What can hang from each mark:
denob: rofa sonipa
pivefek: dumo kisof
rige: dumo kisof
kekur: kisof
muzu: kekur
kisof: dumo fadeg rofa
rofa: denob dumo kisof
dumo: rige

Every row comes from one small tree of marks. The marks that hang from a mark follow it in brackets, in alphabetical order. Every link used is in the known rows. Which tree was each row made from?
Known rows:
dumo{rige}: [ 1.04  1.46 -2.15 -2.93  0.88 -2.73 -2.35 -1.03  0.73 -0.67  0.74 -3.91
  2.17 -1.08 -4.06 -0.14 -3.38 -7.49  2.05  2.17 -2.15]
rige{dumo kisof{rofa}}: [ 0.34 -1.95  2.36 -1.85 -0.18 -0.66  0.22 -4.19  0.05 -2.28 -4.04 -8.49
 -0.43  1.30 -1.57 -1.29 -5.34 -4.23 -1.50  0.17 -3.62]
pivefek{dumo}: [ 1.97 -2.38 -2.24 -1.86  0.49  0.75 -4.91 -2.59  0.47 -1.94  0.32 -5.45
  0.45 -0.14 -1.93 -3.33 -1.28 -5.07  1.26  1.87 -4.62]
dumo{rige{kisof}}: [-0.84  1.72 -0.72 -2.77  0.10 -3.26 -2.53 -1.50  0.16 -2.06 -1.05 -4.88
  1.51  0.04 -3.44  0.20 -5.69 -7.13  0.81  2.02 -1.44]
pivefek{kisof{dumo rofa}}: [ 1.76 -1.63 -1.70 -0.15 -1.57 -2.48 -0.76 -0.15  1.64  4.27 -2.67 -2.78
 -0.81  0.81  2.19 -2.16 -3.28 -3.69 -2.39  1.21 -6.53]
rofa{denob dumo kisof}: [-1.28  0.35  1.93  1.95  3.17 -3.42 -2.13  1.63 -2.68  0.36 -0.56 -0.73
  0.98  4.29  0.95  1.48  1.65 -1.61 -2.59  3.19 -0.54]
kisof{dumo{rige} rofa{denob}}: [ 3.25 -3.87 -1.51  0.61  1.72 -2.84  1.42  1.59 -1.10  1.42  0.36  0.94
 -0.08  0.44 -1.50  0.17 -1.62 -3.80 -3.78  1.05 -3.56]
dumo{rige{kisof{fadeg rofa}}}: [-0.90  0.49 -1.89 -2.15  2.17 -2.02 -0.60 -3.15 -0.03 -1.34 -1.16 -4.12
  0.67  1.42 -3.72  1.02 -5.54 -6.61 -1.94  1.92 -0.67]
muzu{kekur{kisof{dumo{rige} fadeg}}}: [-1.73 -6.84  2.34 -2.13  2.15 -2.34 -4.08 -3.99 -1.25 -2.58  0.01 -0.73
 -0.54 -0.48 -1.83 -2.13 -2.03 -4.31 -0.71  1.88 -2.01]
pivefek{dumo{rige} kisof{rofa{denob}}}: [ 3.08 -3.39 -4.47  1.39  2.00 -1.65 -1.02 -2.18 -0.22 -0.42  1.48 -3.61
 -1.24  1.77 -3.98 -0.66 -3.43 -5.27 -4.17  1.50 -5.61]
rige{dumo}: [ 1.53 -2.01  0.98 -3.29 -0.21 -0.24 -2.55 -3.18  1.64 -1.44 -1.24 -7.76
  2.21 -0.05 -1.77 -3.48 -1.65 -4.96  2.27  1.38 -4.39]
rige{dumo kisof}: [-0.96 -1.70  2.62 -3.14 -1.20 -1.00 -2.56 -3.79  0.81 -3.26 -3.51 -8.82
  1.17  1.43 -1.06 -2.99 -4.57 -4.57  0.75  1.27 -3.37]
kekur{kisof{dumo}}: [-0.48 -3.81 -0.34 -2.27  0.17 -2.28 -2.63 -0.55  0.63 -1.66 -1.66 -1.04
  0.68 -0.94  1.70 -2.53 -0.88 -1.75  1.33  1.03 -3.66]
dumo{rige{kisof{fadeg rofa{denob}}}}: [-1.30 -0.67 -1.66 -1.27  2.55 -2.64  0.45 -2.48 -0.20 -1.41 -0.83 -3.33
  0.59  1.95 -3.35  1.84 -4.51 -6.54 -4.09  1.94 -0.23]
rofa{denob{sonipa} kisof{dumo fadeg}}: [-1.05 -1.70 -0.20  3.28  4.68 -4.29 -0.11 -0.62 -2.00  1.52 -0.09 -0.27
  0.84  3.65 -0.13 -0.89 -1.86  0.73 -6.25  3.64 -0.38]
kekur{kisof}: [-1.52 -1.28 -0.57 -2.55  0.64 -2.17 -1.80 -2.02  1.03 -2.22 -1.75 -3.75
  0.87 -1.51  0.42 -0.19 -1.41 -4.05  0.99  0.77 -2.20]
muzu{kekur{kisof}}: [-2.15 -3.89  3.78 -1.94  0.36 -2.72 -3.28 -3.86 -0.99 -2.39 -1.41 -4.08
 -1.19 -2.30 -0.76 -0.13 -2.18 -5.93 -0.72  0.81 -2.23]
kisof{dumo fadeg}: [-0.48 -3.89 -1.58 -3.18  0.46 -0.18 -3.98 -1.38  2.00  1.62 -1.08 -1.33
  1.99  1.89  1.74 -4.79  0.10 -3.11 -0.16  3.10 -3.10]
kekur{kisof{dumo fadeg rofa{denob}}}: [-0.93 -6.74 -1.44 -0.33  3.06 -1.43  1.01 -1.71  0.17 -0.83 -1.37  0.79
 -0.35  1.35  1.84 -0.51  0.56 -1.01 -4.69  0.88 -2.14]
rofa{denob kisof}: [-1.24  0.37 -0.95  2.37  2.17 -3.45 -0.76  0.44 -0.45  0.63 -1.23 -2.99
  0.81  1.90 -1.14  2.27 -1.82 -4.55 -3.44  2.49 -0.47]
denob{rofa{dumo kisof{fadeg}} sonipa}: [-1.56  3.58  3.07  1.48  6.05 -2.80 -0.83 -4.84 -4.95  1.29 -1.04 -1.66
  0.12  3.21 -0.93 -1.22 -1.09  1.78 -6.04  1.47  0.63]
pivefek{dumo{rige} kisof{fadeg}}: [ 0.85 -3.14 -5.55 -1.64  2.20 -0.16 -5.17 -4.60  1.66 -1.09  1.77 -4.49
  0.91  2.90 -4.03 -4.03 -3.16 -5.42 -0.46  3.38 -4.79]
kisof{dumo{rige} fadeg rofa{denob}}: [ 1.59 -5.45 -2.84 -0.18  3.51 -1.49  1.04 -0.65 -0.19  1.49  0.72  1.54
  0.64  2.53 -1.46 -0.70 -0.59 -3.36 -5.32  2.17 -1.97]
kisof{dumo fadeg rofa{denob}}: [ 0.60 -5.80 -1.55  0.01  2.15 -0.53  0.90 -0.67  0.51  2.59 -0.99  0.45
  0.01  2.64  1.92 -1.39  0.95 -2.58 -6.24  1.76 -2.66]
rofa{denob}: [-0.82 -1.12 -0.07 -0.98 -0.36 -2.72 -0.63  0.44  1.05  0.50 -0.60 -3.70
  1.44  0.11  0.93  0.28  0.46 -6.27 -3.14  1.88 -2.10]
dumo{rige{kisof{rofa{denob{sonipa}}}}}: [ 0.07  1.66  0.21  0.03  2.16 -4.76  1.80 -1.54 -2.04 -1.38 -0.56 -4.02
  0.02  0.36 -3.57  2.23 -6.13 -5.04 -4.32  1.23 -1.06]
muzu{kekur{kisof{fadeg rofa{dumo}}}}: [-2.13 -5.20  4.20 -1.51  2.97 -1.40 -2.03 -4.96 -2.09 -1.74 -1.25 -2.12
 -1.92  0.25  0.13  0.27 -0.18 -3.93 -2.93  1.03 -1.56]
rige{kisof}: [-2.44  1.25  1.08 -2.58 -1.90 -2.39 -2.59 -1.69  0.83 -0.99 -3.66 -6.44
  0.54  0.46  0.92 -0.60 -4.46 -6.00 -0.62  1.62 -2.01]

Write each row's tree:
[-1.03 -2.61 -0.93 -2.06  4.76 -1.22 -0.28 -3.32 -0.87 -2.20 -0.26 -0.70
  0.36  1.73 -0.64  0.83  0.11 -2.12 -1.37  1.25 -0.85] -> kekur{kisof{fadeg rofa{dumo{rige}}}}
[ 0.38  0.77 -0.65  1.37  0.14 -4.25  2.45 -1.20  0.53  3.57 -1.68 -4.81
 -1.00  0.77  1.27  0.90 -3.36 -4.29 -6.57  1.22 -4.48] -> pivefek{kisof{rofa{denob{sonipa}}}}
[-0.60 -0.34 -1.93  0.32  3.86 -0.93 -2.51 -3.51 -1.69  1.28 -1.35 -0.06
  0.71  2.08 -3.37 -1.69 -2.50 -2.49 -3.37  1.10 -0.15] -> denob{rofa{kisof{dumo{rige} fadeg}}}
[ 0.91 -4.04 -0.65 -0.96  1.13 -1.78  0.12 -0.84 -0.12 -0.61 -2.25 -0.61
 -0.82 -1.12  1.41 -0.65 -1.63 -1.42 -0.95 -0.02 -3.78] -> kekur{kisof{dumo rofa}}
[ 0.35  0.99  3.21 -0.27  3.61 -5.48 -0.21  0.82 -3.74 -0.89  2.64 -0.70
  1.88  2.09 -0.58  0.04  1.05 -1.60 -3.41  2.95 -1.37] -> rofa{denob{sonipa} dumo{rige}}
[-1.97 -4.16  0.28 -0.51  0.60 -1.52  0.19 -1.30 -0.04  0.51 -3.41 -1.82
 -0.65  3.37  2.29 -0.88 -2.50 -2.91 -6.38  1.64 -1.79] -> rige{kisof{dumo fadeg rofa{denob}}}
[ 0.01 -1.14 -3.23  0.16  3.76 -2.04 -3.65 -1.30 -0.14  0.82 -0.32 -0.57
  1.75  2.98 -3.28 -1.54 -3.65 -2.72  0.53  3.62 -0.92] -> rofa{kisof{dumo{rige} fadeg}}
[ 0.24  4.95  2.95  1.85  5.98 -4.31 -0.45 -3.37 -6.12  0.39  0.20 -1.22
  0.08  1.74 -3.57 -0.16 -2.97  0.77 -4.34  0.98  0.20] -> denob{rofa{dumo{rige} kisof} sonipa}
[ 0.49  0.62 -1.09  0.89  2.71 -1.87 -2.17 -2.12 -2.25  1.26 -1.53 -0.48
  0.25  0.80 -3.48 -1.15 -3.29 -2.75 -2.44  0.44 -1.24] -> denob{rofa{kisof{dumo{rige}}}}
[-0.20 -2.42 -3.44 -2.27  0.05 -2.29 -3.66 -1.53  2.43  2.50 -0.41 -1.77
  1.78  2.66 -0.06 -4.04 -2.84 -4.50 -0.64  3.42 -4.65] -> pivefek{kisof{dumo{rige} fadeg}}
[ 1.31 -3.71 -4.63 -0.14  1.87  1.05 -2.58 -5.07  1.55  0.88 -0.51 -5.26
 -1.27  2.82 -1.07 -2.96 -2.49 -4.30 -3.62  1.98 -5.61] -> pivefek{dumo kisof{fadeg rofa}}
[-0.88 -2.72  0.41 -0.67  3.63 -0.49  0.86 -1.57 -0.70  1.43 -0.49 -1.07
  0.36  3.85  2.00  0.79  3.14 -3.12 -6.01  2.18 -1.05] -> kisof{fadeg rofa{denob dumo}}
[-2.73 -0.40  1.66 -2.08  1.41 -0.74 -1.12 -3.03 -0.75 -0.23 -3.55 -4.10
 -0.37  3.72  1.90 -0.08 -2.00 -3.56 -3.58  1.85 -1.14] -> rige{kisof{fadeg rofa{dumo}}}
[-1.26  1.63  2.61 -2.28  1.71 -1.75 -2.65 -2.67 -3.03 -0.81 -1.37 -1.70
  0.64  1.55 -1.25 -1.19 -0.82 -3.63 -2.49  0.30 -0.98] -> denob{rofa{dumo{rige{kisof}}}}
[-0.17 -1.59  1.02 -1.40  2.31 -1.81 -0.01 -1.60 -1.14 -1.55 -1.81 -1.93
 -0.57 -0.05  1.44  1.03  0.18 -1.89 -0.72  0.20 -2.52] -> kekur{kisof{rofa{dumo}}}
[ 0.40 -3.49 -2.88 -3.22  1.85 -1.10 -3.90 -1.40  1.29  0.52  0.73 -0.18
  2.63  1.81 -1.51 -4.12 -1.23 -3.99  0.81  3.41 -2.46] -> kisof{dumo{rige} fadeg}
[ 0.44 -2.65 -3.01 -2.38  2.29  0.06 -5.16 -4.02 -0.37 -4.16  0.91 -4.66
  0.79  1.80 -4.81 -2.86 -3.89 -5.35  0.48  2.64 -2.68] -> pivefek{dumo{rige{kisof{fadeg}}}}
[-2.51 -1.49  2.10 -1.77  2.51 -3.32 -2.20  0.11 -1.95 -2.08  0.66 -0.64
  1.87  4.58  0.12  0.04  1.19 -3.71 -3.17  3.38 -0.23] -> rofa{denob dumo{rige{kisof{fadeg}}}}
[ 0.28 -0.38  0.77  3.79  3.08 -5.37  0.19  1.07 -2.64  1.44 -0.38 -0.75
  0.27  1.93 -0.25 -0.18 -2.86  0.47 -5.02  2.77 -1.61] -> rofa{denob{sonipa} kisof{dumo}}
[-1.08  1.39 -0.75 -0.37  5.57 -2.15 -4.24 -1.61 -2.04 -0.41  0.68 -0.75
  2.26  4.89 -3.16  0.00 -0.91 -2.30  1.21  4.21  0.45] -> rofa{dumo{rige} kisof{fadeg}}
[-1.48  0.78  4.03  0.42  1.11 -3.75  1.56 -0.85 -2.99 -0.41 -2.68 -3.83
 -1.21  2.42  2.17  1.36 -2.58 -2.01 -6.17  1.12 -1.59] -> rige{kisof{rofa{denob{sonipa} dumo}}}
[ 0.16 -2.00  3.70  0.08  1.14 -2.51  2.49 -3.74 -1.42 -2.44 -3.00 -7.81
 -0.72  1.79 -1.17 -0.49 -4.84 -2.44 -5.38  0.31 -2.95] -> rige{dumo kisof{rofa{denob{sonipa}}}}
[-1.58 -0.62  2.79 -1.30  1.49 -3.94 -1.98  1.32 -2.36 -2.11  0.42 -0.94
  1.65  3.35  0.12  0.43  0.65 -3.91 -2.30  2.90 -1.11] -> rofa{denob dumo{rige{kisof}}}
[-1.05 -4.76 -2.42 -2.93  2.91 -1.79 -2.86 -2.26  0.78 -2.38 -0.06  0.40
  1.78  0.69 -0.91 -2.65 -1.14 -2.14  0.89  2.12 -1.91] -> kekur{kisof{dumo{rige} fadeg}}
[-2.35 -7.01  3.06 -2.13  1.24 -1.81 -4.13 -4.08 -0.80 -1.88 -1.14 -1.54
 -0.86 -0.50  0.36 -2.54 -1.05 -3.86 -1.30  1.66 -2.43] -> muzu{kekur{kisof{dumo fadeg}}}
[-0.44  4.74  1.49  2.20  4.03 -3.69  0.61 -4.40 -3.69  1.56 -1.88 -4.00
 -0.49 -0.16 -2.62  0.01 -4.70 -0.87 -5.73  0.07 -0.23] -> denob{rofa{kisof} sonipa}
[-1.25 -7.18  2.79 -1.06  2.05 -1.46 -1.96 -4.38 -1.39 -1.08 -1.49 -1.21
 -2.18 -0.56  0.02 -1.10 -1.57 -3.55 -3.22  0.85 -2.55] -> muzu{kekur{kisof{dumo fadeg rofa}}}
[-0.23  0.47 -0.78 -0.74  1.28 -3.53  0.69 -0.99 -0.78 -1.43 -1.06 -3.66
  0.21  0.50 -3.39  2.32 -5.26 -6.76 -3.04  1.25 -1.16] -> dumo{rige{kisof{rofa{denob}}}}
[ 0.17 -4.99 -2.73 -1.58  3.91 -1.43 -0.09 -2.67  0.01 -1.41 -0.47  0.74
  0.12  0.65 -1.38 -0.83 -1.89 -1.80 -1.37  0.98 -2.06] -> kekur{kisof{dumo{rige} fadeg rofa}}
[-2.68 -0.96 -2.07  1.80  3.66 -2.43 -1.01 -1.31  0.23  0.77 -0.99 -2.54
  1.42  3.56 -1.19  1.55 -0.87 -4.13 -4.65  3.35  0.67] -> rofa{denob kisof{fadeg}}
[ 1.06 -2.61 -3.83 -0.85  1.01 -2.01 -0.98 -1.91  1.82  3.39 -0.97 -1.51
  0.21  2.54 -0.48 -2.33 -3.49 -4.09 -2.93  2.33 -4.89] -> pivefek{kisof{dumo{rige} fadeg rofa}}
[-1.45 -5.18  3.78  0.15  1.45 -2.92 -0.07 -3.32 -1.93 -1.83 -1.38 -2.92
 -2.49 -1.96 -0.60  2.00 -1.69 -5.61 -4.57  0.03 -1.98] -> muzu{kekur{kisof{rofa{denob}}}}
[ 1.06 -4.42 -0.32  0.95  3.31 -2.02  2.31 -1.36 -0.96  2.57 -0.43  0.00
 -0.26  2.28  1.65 -1.52 -0.26 -0.43 -7.85  1.90 -2.43] -> kisof{dumo fadeg rofa{denob{sonipa}}}
[ 3.55 -2.00 -4.81  0.29  1.76 -0.95 -2.29 -3.13  0.13 -0.20  0.82 -4.54
 -1.22  1.05 -4.53 -1.53 -4.86 -5.46 -1.49  1.44 -6.21] -> pivefek{dumo{rige} kisof{rofa}}
[-1.78 -5.14 -1.34 -2.82  1.77 -1.13 -2.93 -2.30  1.33 -1.50 -1.45 -0.48
  1.24  0.81  1.73 -3.11  0.03 -1.51  0.08  1.84 -2.40] -> kekur{kisof{dumo fadeg}}
